Each row comes from the steps of one walk. Every step used is in the known rows, and no mark comes twice. Write the walk behind each row, first mark first.
Known rows:
p m d z b a: 3	-18	-12	-21	4	-10	11	20	-11	-2	10	-24	-23	8	17	5	2	18	36	15	4	-1	3	24	4	1	-4
m a b z: -16	4	-7	-24	-20	23	-2	-7	-6	7	-15	6	-10	-14	-7	-3	6	-5	14	16	1	-8	26	-8	8	-6	-3
u z b a d m: 10	25	10	-12	-2	-4	-4	-4	15	15	38	-14	3	0	8	-2	2	-2	-2	5	-13	5	21	26	-8	-1	-2
p m: 6	1	12	11	0	-1	6	12	-22	19	-12	-1	16	3	2	6	1	-11	-22	-4	-7	-11	-8	-22	-4	10	20
m d z: 11	-6	3	-16	28	-15	-2	22	19	-11	8	-8	-5	11	13	5	9	21	12	7	8	10	-1	-17	18	20	-15
b p m d z: 5	-19	-36	2	24	2	-12	6	7	-26	5	-9	0	15	17	17	2	24	47	-2	8	8	-9	-3	17	14	-3
u z b: 5	30	24	-11	13	-7	22	21	8	21	25	8	-4	11	-6	-15	5	-7	-3	13	-13	14	-12	-9	2	11	6
a d: 4	15	29	1	9	-8	-14	-8	12	2	-6	5	28	5	8	-3	4	8	-30	-9	1	9	0	-39	6	8	-7
u z b p m a: -12	-7	-43	-2	-2	20	20	7	-12	-5	24	8	-18	1	-14	-8	1	-13	27	0	-2	-2	-13	22	-3	-4	2
a d m: 22	17	14	10	5	-4	-14	-5	19	7	0	-14	33	12	6	1	4	3	-43	-8	-11	-3	14	-2	0	9	9
d m p: 22	2	-3	26	-9	3	13	17	15	-11	-4	7	5	9	-18	7	-2	-2	-31	-15	-6	-4	-7	14	-11	11	6
b p m a d: -16	-23	-36	9	-1	20	-13	-17	-8	-24	-8	6	16	-5	2	6	0	5	2	-21	9	-8	-2	-10	3	-8	-8
b a m d: 10	-26	-5	3	0	-15	-26	-24	7	4	-6	-2	-15	-23	3	9	8	5	-2	-8	8	-11	2	-35	-10	0	-14
u z b a m: 2	9	15	-9	-9	-6	-7	-8	0	33	16	1	-24	-13	-3	-5	4	-14	-4	3	-11	2	6	-3	-18	-4	0
p m a: -6	-18	-21	3	-7	6	17	15	-35	8	-12	2	-2	-8	-7	6	-1	-16	-26	-7	0	-25	0	-9	-5	-3	3
a b p m d: 4	-16	-34	15	0	10	-16	-24	5	-15	-10	2	7	13	-9	1	4	7	37	12	4	-6	-10	-14	4	7	13
a b p: -9	19	11	15	-10	10	-8	-33	8	-4	-22	17	5	0	-20	-11	-11	3	9	5	8	10	-15	-15	0	-4	8
p m d z: 9	-16	-20	-11	22	-11	-3	31	-1	-5	5	-19	1	19	21	14	12	12	17	6	1	-7	5	-7	16	19	2
a b p m: -7	8	-8	19	-16	17	-6	-27	-13	2	-25	8	11	8	-16	-2	-8	-6	14	7	1	-7	-8	-7	-5	-2	21
d m a: 12	-2	-21	9	-4	5	20	9	-10	8	-4	-3	-5	-13	-9	4	0	-14	-41	-13	1	-25	7	17	-7	-4	3
u z b a: -10	23	26	-17	-4	-8	18	2	-6	19	28	7	-20	-14	-4	-6	-4	-10	14	7	0	12	-8	-5	-12	-1	-11
b a m p: 1	-17	4	17	-24	-2	-14	-16	2	-6	-20	19	-19	-19	-15	7	-3	0	-16	-25	7	-5	-3	-18	-26	-3	-17
d z u: 6	21	41	3	37	-28	10	19	-3	8	5	-15	19	6	19	5	-7	-7	-8	3	0	15	-11	13	20	-2	12
a m p: 14	-15	4	25	-13	0	-11	4	15	-7	-22	20	-6	7	-18	2	1	-3	-36	-21	-4	-5	-10	-21	-16	10	0
p m a d: -6	-18	-21	-2	-5	4	-7	10	-20	-6	-11	-4	14	3	9	2	7	-2	-30	-12	-2	-20	10	-16	3	-3	-4
u z b p m: -2	14	-10	4	8	11	13	5	-2	8	24	5	0	12	-5	-5	-2	-10	31	8	-12	10	-22	7	-2	8	17

Which walk is each row?
8	-7	0	13	-19	0	-12	-11	15	-20	-2	5	8	-4	-2	12	-5	13	-16	-24	6	0	12	11	-15	0	-18 -> b a d m p
14	-20	-14	6	14	-9	-2	17	-6	-1	3	-7	9	9	7	11	11	1	0	2	0	-13	-8	-31	5	15	9 -> p m d
-9	-7	-2	-7	1	0	-5	-2	-1	-11	-8	8	12	-5	2	-8	6	4	-34	-14	9	-6	7	-25	6	-1	-17 -> m a d
16	-4	16	-2	49	-35	5	22	12	-11	16	-17	13	10	22	7	4	5	13	8	2	19	-13	6	30	7	-1 -> m d z u
-11	22	26	-25	0	-7	-6	-7	9	9	29	1	0	-7	8	-5	3	6	10	6	-1	20	6	-11	-2	-1	-18 -> u z b a d
-15	-10	-10	-6	-2	8	2	1	-29	14	-11	-13	12	-8	8	8	4	-28	19	19	-15	-17	18	25	13	-17	28 -> p m a b z u
-9	-10	-27	-3	-25	11	10	5	-32	11	-31	3	-6	1	-18	-3	2	-14	-20	11	-2	-33	10	1	-9	-6	16 -> p m a b
-4	25	7	2	12	5	15	-3	19	0	25	18	-6	7	-10	-13	-5	-1	28	5	-3	24	-27	-3	3	7	-1 -> u z b p
-2	6	-5	-2	8	14	-9	8	10	-14	5	-12	12	31	17	-7	-3	22	21	2	0	15	-1	27	10	2	9 -> a d z b p m
-3	24	40	-3	13	-7	-8	-15	1	20	-4	-4	23	-4	9	-1	0	-17	21	27	-13	13	4	3	19	-6	24 -> a b z u
1	3	-24	-13	-20	26	0	-6	-1	12	-11	-9	-9	-8	-6	4	4	-12	0	14	-10	-23	37	27	1	-8	10 -> d m a b z
-7	14	37	-2	-15	-9	21	-8	-12	16	1	5	-15	-20	-7	-15	-13	-2	-5	5	8	7	-16	-2	-14	-14	-3 -> z b a
-2	18	47	1	27	-11	-1	1	0	13	14	-4	29	-13	21	8	-2	-15	15	8	-9	20	-4	-9	19	-3	15 -> b z u
-9	11	45	-9	28	-29	-13	-10	-4	-4	4	-17	24	-7	36	11	-11	8	6	-5	9	23	8	9	17	-12	-12 -> b a d z u
3	-5	-1	1	-21	-1	-2	3	14	2	12	18	-36	-5	-16	-3	5	-3	4	-4	-8	6	-4	6	-24	1	-11 -> u z b a m p
2	-17	9	15	-31	-1	0	-2	5	-5	-13	17	-31	-9	-21	-13	-3	0	-14	-12	-1	0	-10	10	-30	-10	-6 -> z b a m p
-8	-16	-23	-20	5	6	-9	23	-16	-8	-8	-16	6	13	20	10	7	10	-15	-7	2	-14	27	5	12	3	-10 -> p m a d z
-14	-19	-36	16	-6	20	10	-9	-24	-12	-12	10	-2	-13	-9	7	-10	-8	5	-17	11	-13	-15	-8	-4	-6	-2 -> b p m a
-9	1	-8	-5	-19	6	12	-5	-19	5	-27	11	-13	-7	-22	-14	0	-7	-26	8	7	-17	6	-6	-4	-8	-2 -> m a b
5	4	-7	0	1	4	4	-6	-5	14	-2	-17	7	-6	1	3	2	-26	4	19	-16	-13	25	54	12	-20	23 -> d m a b z u
11	-4	5	10	-25	0	3	2	19	-19	8	0	-6	7	-8	-9	-4	14	-15	-10	-1	7	6	43	-21	-8	-8 -> z b a d m p
22	-1	-3	21	-7	-1	-8	9	30	-21	0	4	22	19	-6	5	7	10	-35	-18	-5	-2	5	8	-5	13	-4 -> a d m p
-8	18	34	-20	-5	-8	19	11	-9	10	3	-9	-25	-8	7	-10	-13	11	13	7	8	17	1	19	-4	-8	-12 -> d z b a
-15	9	34	-6	-5	-7	-16	-28	-3	2	-8	4	16	-19	13	6	-5	11	-14	-12	14	8	5	-38	-2	-5	-20 -> b a d
12	-16	-11	-12	2	-15	-13	-5	18	12	23	-3	-30	-8	3	-3	13	-1	19	10	-6	-2	4	-11	-8	4	-12 -> u z b a m d
14	0	3	-19	24	-20	16	35	21	-10	15	-10	-16	24	7	-12	11	21	12	24	3	13	-7	12	14	13	-6 -> m d z b
-20	-3	-24	5	-18	21	5	-31	-7	-15	-25	23	-12	-14	-30	-10	-10	-1	8	-1	16	-4	-7	-2	-1	-14	-7 -> m a b p
-4	2	-4	24	1	10	0	-13	-14	-1	-10	6	13	-2	-3	5	-12	-6	10	-13	2	0	-20	-20	-3	2	14 -> b p m
-19	-3	-19	-18	8	16	3	4	19	-34	5	3	-11	13	2	-16	-3	26	13	-5	14	18	-3	32	14	-12	-22 -> m a d z b p
